Known rows, with every step that occurs
b-z-d: [-2,-5,15,8,5,-21,-17,4,-41,7,-29,-25,-55,-23,17,-14,5,-1,12,1,-16,1,16,-30,-26]
l-f-b-d-z: [39,-15,-13,-8,-34,-60,21,23,-38,1,-41,-71,-43,28,-32,-53,-16,-8,36,6,-10,-33,-17,-2,-15]
f-b: [19,-11,8,11,-7,5,-27,-8,-1,0,22,-14,-26,16,-8,-9,15,-13,8,-9,-8,-6,-5,-5,-41]
a-b: [3,-25,-16,2,-9,7,1,-12,4,-25,1,-20,-7,-7,8,3,20,-5,16,21,-40,15,29,20,-14]
z-a-b-d: [14,-44,2,5,-14,-6,9,-14,-9,-11,-32,-60,-27,-3,2,-17,-19,-1,47,41,-35,19,-23,-6,-44]
w-f: [-15,-16,26,7,13,-14,13,-1,-23,-45,32,0,-25,12,-36,15,8,-4,-19,0,-23,-4,55,-13,-25]
g-z-a: [-30,-15,10,1,11,-12,-19,-19,-4,39,-15,-4,-36,-15,-20,29,3,30,4,-15,1,-10,18,-32,-40]
a-z-f: [3,-17,-27,-33,21,-13,8,-11,-35,24,11,-15,-59,-26,-5,10,12,24,1,-17,-38,6,32,-12,3]
l-f-b: [35,-12,-15,-24,-29,-29,-19,15,-1,9,-6,-20,-21,11,-35,-38,18,5,27,3,-19,-20,14,5,-35]
d-b-a-z-f-l: [37,7,-24,-57,-27,-34,30,-23,-60,25,-4,-41,-99,0,-2,-23,-12,-5,44,-14,-43,17,-22,-32,-26]
w-f-s: [-17,3,25,2,-24,-3,-14,10,-29,-7,48,5,-74,23,-40,17,-37,-1,6,-1,-1,-10,56,-13,-7]
g-z-d: [-2,2,8,14,5,-13,-17,1,-14,54,-49,-19,-51,-27,-3,24,13,12,1,-34,24,-27,25,-17,-14]
a-b-z: [-2,-23,-9,4,-12,-9,-6,-9,-33,-39,-8,-32,-42,-13,17,-23,14,-7,6,20,-68,14,37,15,-31]
g-z: [-25,-5,9,14,9,-3,-13,-17,-11,25,-9,-2,-25,-16,-10,38,11,13,-17,-28,4,-24,43,-1,-18]
b-d: [-4,-23,26,18,2,1,11,-14,-18,-8,-9,-33,-2,-2,6,14,-21,-11,12,13,-1,-4,0,-5,-20]
d-b-a-z-f: [42,-20,-24,-49,-17,-59,32,-24,-47,8,7,-48,-94,-17,-12,-6,-11,4,13,-11,-39,27,6,-14,-24]
g-z-b-a: [25,-3,34,-10,-4,-35,-11,-28,-24,34,0,-32,-65,3,-9,18,8,12,-18,-36,2,0,6,-21,-58]
z-b-a: [31,-11,34,-21,-2,-28,-4,-26,-14,-2,27,-25,-35,13,1,4,7,0,1,0,-10,30,-11,-29,-54]
g-z-f: [0,-6,0,-23,4,-30,-9,-9,-19,54,-3,-16,-61,-19,-20,25,9,29,-19,-39,24,-23,33,-21,-9]
a-z-f-l: [-3,11,-27,-38,11,14,6,-9,-49,42,-1,-8,-67,-7,6,-8,12,16,34,-20,-41,-2,4,-30,2]
b-d-z-g: [-14,-12,-10,-16,7,-43,27,25,-48,1,13,-50,-28,9,4,24,-15,6,3,29,27,-10,-19,-39,10]
g-z-b-d: [39,-6,14,19,7,-20,-10,-4,-40,33,-27,-58,-76,-8,0,-3,9,3,-11,-35,6,-24,-7,-9,-33]
f-l: [-27,14,10,-5,0,31,-7,-12,-14,7,6,13,-1,12,12,6,8,-8,34,3,-12,-4,-1,-28,-14]
d-b-a: [20,-17,14,-15,-27,-43,20,-28,-12,-25,15,-26,-28,3,-6,11,-16,-20,14,12,-11,26,1,-11,-41]

Rows
[26,-8,-30,-6,31,1,-9,-6,-39,4,15,-16,-69,-18,9,-10,42,10,2,-19,-64,16,18,-4,-14] : a-z-b
[37,4,-24,11,-14,-42,-8,10,-24,36,-52,-38,-89,-33,-6,1,17,-6,9,-33,16,-20,14,-12,-10] : g-z-d-b
[-18,-27,15,7,9,-37,29,-11,-31,-3,-22,-46,-29,16,-5,0,-34,6,32,21,-3,6,-29,-47,-14] : b-d-z-a
[23,3,-1,3,14,-16,-26,-4,-21,32,1,-17,-68,-11,-6,7,38,16,-21,-40,-2,-15,21,-12,-25] : g-z-b
[36,-25,-11,-20,-29,-71,14,19,-32,16,-46,-72,-55,30,-42,-64,-24,10,58,19,-13,-19,-42,-33,-37] : l-f-b-d-z-a
[26,-28,28,19,-8,-55,26,9,-54,-28,-5,-74,-92,51,-54,-44,-28,-15,14,0,-18,-16,-32,-48,-56] : w-f-b-d-z-a
[-31,-22,18,-7,10,-21,-19,-15,-32,-10,5,-7,-41,-10,-1,-10,-6,16,15,20,-39,19,9,-44,-51] : b-z-a
[42,-6,-22,0,-13,-34,-1,13,-14,1,-24,-31,-58,-22,5,-12,14,-18,30,2,4,10,-4,-21,-7] : z-d-b
[16,3,-17,-39,-28,-9,-5,-1,-55,7,-13,-41,-84,3,18,-52,12,1,34,6,-50,5,0,-23,-23] : a-b-z-f-l
[-20,-14,-8,-44,7,-19,11,-9,-39,15,35,-19,-32,-14,1,46,-2,22,-2,19,-25,17,10,-23,-35] : b-a-z-g
[25,-14,25,15,-5,-14,-8,6,-23,-33,36,-21,-57,32,-47,-19,14,-19,-15,-15,-24,-16,23,-10,-53] : w-f-b
[34,-30,-20,-18,-17,-51,45,3,-40,-1,-29,-86,-66,7,1,-25,-16,-3,21,12,-11,2,-12,-7,16] : a-b-d-z-f
[14,-10,-15,1,-13,-41,-3,-3,-47,-43,8,-26,-65,-15,7,-26,8,-19,1,7,-43,11,23,-9,-24] : d-b-z
[17,-19,-16,-14,-12,-33,30,-31,-38,-21,1,-35,-57,-15,-3,8,-9,-13,15,0,-60,25,15,5,-33] : d-b-a-z
[9,-29,-12,18,-13,-24,42,-4,-32,-31,-35,-72,-29,11,11,-13,-15,-19,24,23,-31,0,-1,12,7] : a-b-d-z
[-2,-35,-14,-11,-6,-1,-6,-14,8,-13,-5,-21,-21,-5,-2,-7,12,12,37,33,-43,30,4,-10,-37] : z-a-b
[9,-35,2,16,-15,-13,3,-17,-19,22,-60,-69,-59,-13,-8,-3,-16,11,26,4,-22,-11,-8,1,-50] : g-z-a-b-d
[18,-17,14,1,-10,-3,-1,-36,-29,7,8,-36,-53,11,-10,-2,-9,-10,12,-16,-52,7,-6,3,-65] : f-b-a-z
[-20,11,26,-1,1,14,11,1,-35,-26,20,7,-30,28,-27,-3,7,-14,13,-4,-28,-14,27,-33,-27] : w-f-l
[58,-11,-10,-33,-36,-47,1,5,-33,47,-58,-58,-74,-6,-29,-43,-2,10,49,-9,-43,-9,-5,-3,-57] : l-f-b-a-z-d
